Known rows, with every step that occurs
fuzo-zupo: [-2.42  0.64  1.73 -1.36 -1.66  3.50 -1.56 -4.14  0.62  3.57 -0.36  3.83
  5.33 -1.02 -1.38 -0.44  2.95  1.02  0.84 -2.09  0.89]
fuzo-riso: [-2.89  2.41  2.29  2.58 -0.98  0.14  0.12 -5.31  0.44 -3.27 -1.36  3.42
  5.95 -1.86 -1.92 -1.62  1.84  1.82  1.53 -1.05 -1.74]
zupo-fuzo-riso: [-3.08  2.81  2.80  1.44  0.08 -0.32  1.11 -4.87  0.77 -4.32 -1.91  3.47
  3.60 -1.68 -2.16  0.04 -0.78  1.94  2.87 -1.09 -1.19]
linuv-riso-fuzo: [-4.09  3.72  1.36 -0.13 -2.76 -2.01  0.35  0.18 -2.83  1.41 -0.90  3.14
  2.40 -2.50 -3.59  0.56 -0.44  1.39  2.68 -4.76 -2.00]
raba-zupo-kuras-dena-zonit-riso-linuv: [-1.48 -0.98  3.05 -0.92  0.88 -2.79 -0.83  3.05 -1.24  5.89 -1.56  7.95
  6.97 -4.17 -2.21  2.23  4.66  1.67 -0.97 -0.10 -3.32]
zonit-riso-fuzo-zupo: [-1.17 -0.59  1.51  0.30 -2.20  2.70 -0.92 -2.00 -0.85  1.39 -0.38  3.80
  2.69 -2.11 -1.95  1.13 -0.61 -0.08  1.36 -0.41  0.98]
zonit-riso-fuzo-zupo-kuras-dena: [-0.54  0.33  1.97 -2.83  2.81  3.75 -0.35 -1.30 -0.53  2.18 -1.17  3.30
  2.00 -1.46 -0.56  4.01  1.66  0.20  1.72 -0.76 -0.65]
zonit-riso-fuzo: [-2.82  0.61  1.55  0.53 -2.47 -2.38 -0.10 -0.36 -1.92  1.26 -0.84  3.68
  2.36 -2.47 -3.06  0.72 -1.25  0.26  2.54  0.31 -2.38]
fuzo-zupo-raba: [ 1.57  0.98  2.48 -1.57  0.21  1.55 -3.35 -4.07  0.18  5.04  0.30  3.93
  3.57 -0.99 -1.46 -1.30  6.96 -0.44 -2.03 -1.59  1.33]
raba-zupo-fuzo: [-5.90  0.92  2.72 -3.89  1.49 -4.65  0.32 -1.52  1.10  2.75 -2.15  3.72
  4.75 -0.42 -2.68  2.44  0.16  2.23  4.86 -2.08 -2.27]
kuras-dena-zonit-riso-fuzo-zupo-raba: [ 2.32  0.40  2.80 -0.32  1.17  1.92 -2.58 -0.68 -0.85  3.18  0.31  5.45
  1.10 -1.74 -1.04  1.95  4.17 -2.23 -1.78 -0.69  1.16]
raba-zupo-fuzo-riso-linuv: [-1.72  0.54  2.76 -0.55 -0.44 -3.10 -0.24 -0.10 -1.07  1.94 -1.75  5.71
  5.22 -3.86 -3.21  0.72  1.93  1.45  0.07 -1.97 -2.19]
kuras-dena: [-3.53  2.30  1.78 -0.83  1.63  1.41 -0.79 -1.51  0.11  4.22 -0.76  3.56
  3.15 -0.76 -0.66  2.69  2.22 -1.15  1.70 -2.15 -2.61]
dena-kuras: [-2.79  1.14  3.51 -7.42 -0.72 -0.82 -0.68 -0.21  0.22  3.45 -1.78  2.60
  8.45 -1.13 -1.62 -2.68  7.36 -0.91  0.74 -2.00 -2.66]
raba-zupo-kuras-dena-zonit: [-4.70  2.24  3.80 -3.37  3.54 -0.73  0.07  2.02  0.82  3.39 -1.66  7.67
  7.29 -0.84 -0.69  4.27  4.51  1.27  2.16 -2.32 -2.99]
zonit-riso-linuv: [-1.36 -0.32  2.00  0.75 -2.18 -2.47 -1.46  0.14 -1.52  6.55 -1.00  6.10
  5.90 -4.19 -2.99 -1.12  4.12  1.48 -1.50  0.06 -2.98]
kuras-zupo-fuzo-riso: [-3.82  2.16  2.85  1.33  0.40  2.07  1.17 -5.04  0.70 -4.55 -1.65  3.44
  1.80 -1.56 -1.03  0.91 -0.62  2.20  2.75 -1.07 -1.45]
linuv-riso-fuzo-zupo: [-2.09  1.55  1.37 -0.19 -2.43  3.08 -0.58 -1.83 -1.64  1.66 -0.34  3.38
  2.55 -2.15 -2.27  1.00 -0.09  0.82  1.55 -4.04  1.17]

Rows
[-4.92  1.31  3.40 -6.36  0.90  1.64  0.67 -1.40  0.73  2.09 -1.75  3.25
  1.36 -0.61 -0.74  1.49  1.84  1.11  3.06 -1.96 -2.08] : dena-kuras-zupo-fuzo
[-3.21  1.77  3.36 -0.56  0.82  2.20  1.31 -4.02  0.55 -4.81 -1.97  2.99
  2.48 -1.67 -0.87  0.52  0.51  1.42  2.36 -1.01 -1.48] : dena-kuras-zupo-fuzo-riso
[-1.14  1.89  1.93 -3.20  2.73  3.94 -0.14 -1.20 -0.99  2.30 -1.22  2.97
  1.97 -1.60 -0.95  3.89  1.98  0.83  1.81 -3.28 -0.43] : linuv-riso-fuzo-zupo-kuras-dena
[-4.18  0.81  3.01  2.91 -0.61 -1.40 -0.19 -1.25  0.73  1.72 -1.36  7.03
  7.08 -2.13 -1.50 -0.04  2.77  2.20  1.28  1.52 -2.99] : dena-zonit-riso
[-3.34  3.17  3.47 -2.09  2.47  2.10  0.52  2.20 -0.56  1.92 -1.34  7.55
  4.48 -1.65 -0.89  4.53  2.77  1.00  1.49 -3.72 -1.33] : linuv-riso-fuzo-zupo-kuras-dena-zonit
[-2.31  2.05  2.23 -4.12  3.13  1.67 -0.50 -1.85  0.12  3.94 -1.36  3.24
  3.78 -0.80 -0.78  2.62  3.87  1.04  1.89 -1.88 -2.31] : zupo-kuras-dena
[-3.85  1.50  2.89  0.97  1.16 -2.21  1.09 -4.12  0.99 -4.43 -2.23  3.40
  4.84 -1.54 -2.17  1.22 -0.58  2.20  3.72 -1.11 -1.64] : raba-zupo-fuzo-riso
[-3.93  0.22  2.65 -7.16  1.94 -3.68 -0.59 -2.49  0.39  3.81 -2.01  3.06
  9.19 -0.82 -2.49 -0.01  6.10  5.19  3.49 -1.64 -2.70] : raba-zupo-kuras
[-3.17  0.87  2.28 -4.74  4.13 -0.14 -0.47 -1.01  0.23  3.69 -1.71  3.10
  5.12 -0.74 -0.82  3.84  3.95  1.33  2.77 -1.93 -2.78] : raba-zupo-kuras-dena
[-4.23  3.08  3.73 -3.00  2.99  0.59  0.12  1.48  0.64  3.33 -1.38  7.76
  6.41 -0.90 -0.69  3.48  4.47  1.23  1.51 -2.33 -2.79] : zupo-kuras-dena-zonit
[-3.15  2.43  3.56 -3.34  2.69  1.80  0.18  2.23 -0.03  2.69 -1.16  7.77
  4.74 -1.21 -0.71  4.62  2.80  0.28  1.44 -2.49 -1.43] : riso-fuzo-zupo-kuras-dena-zonit
[-5.84  1.88  2.63 -3.39  0.57  1.26  0.46 -2.78  0.85  2.51 -1.32  3.75
  0.31 -0.44 -1.10  2.01  0.10  2.28  3.51 -2.00 -1.88] : kuras-zupo-fuzo
[-2.29  0.08  3.12  1.93  1.54  1.82 -0.02 -0.86  0.54  1.17 -1.40  6.81
  5.61 -2.12 -0.43  2.44  2.51  1.59  0.96  1.52 -1.78] : fuzo-zupo-kuras-dena-zonit-riso
[-1.12  1.42  2.19 -5.65  0.04  2.03 -0.17 -2.68 -1.17  1.80 -1.33  3.06
  4.72 -1.82 -2.51  0.19  3.58  4.15  1.97 -3.08  0.55] : linuv-riso-fuzo-zupo-kuras
[-2.45  0.93  2.50 -0.73 -0.04 -1.41  0.55  1.87 -1.76  0.74 -1.18  5.64
  2.54 -2.51 -2.21  3.22 -0.74  0.27  2.48  0.17 -2.42] : zupo-kuras-dena-zonit-riso-fuzo
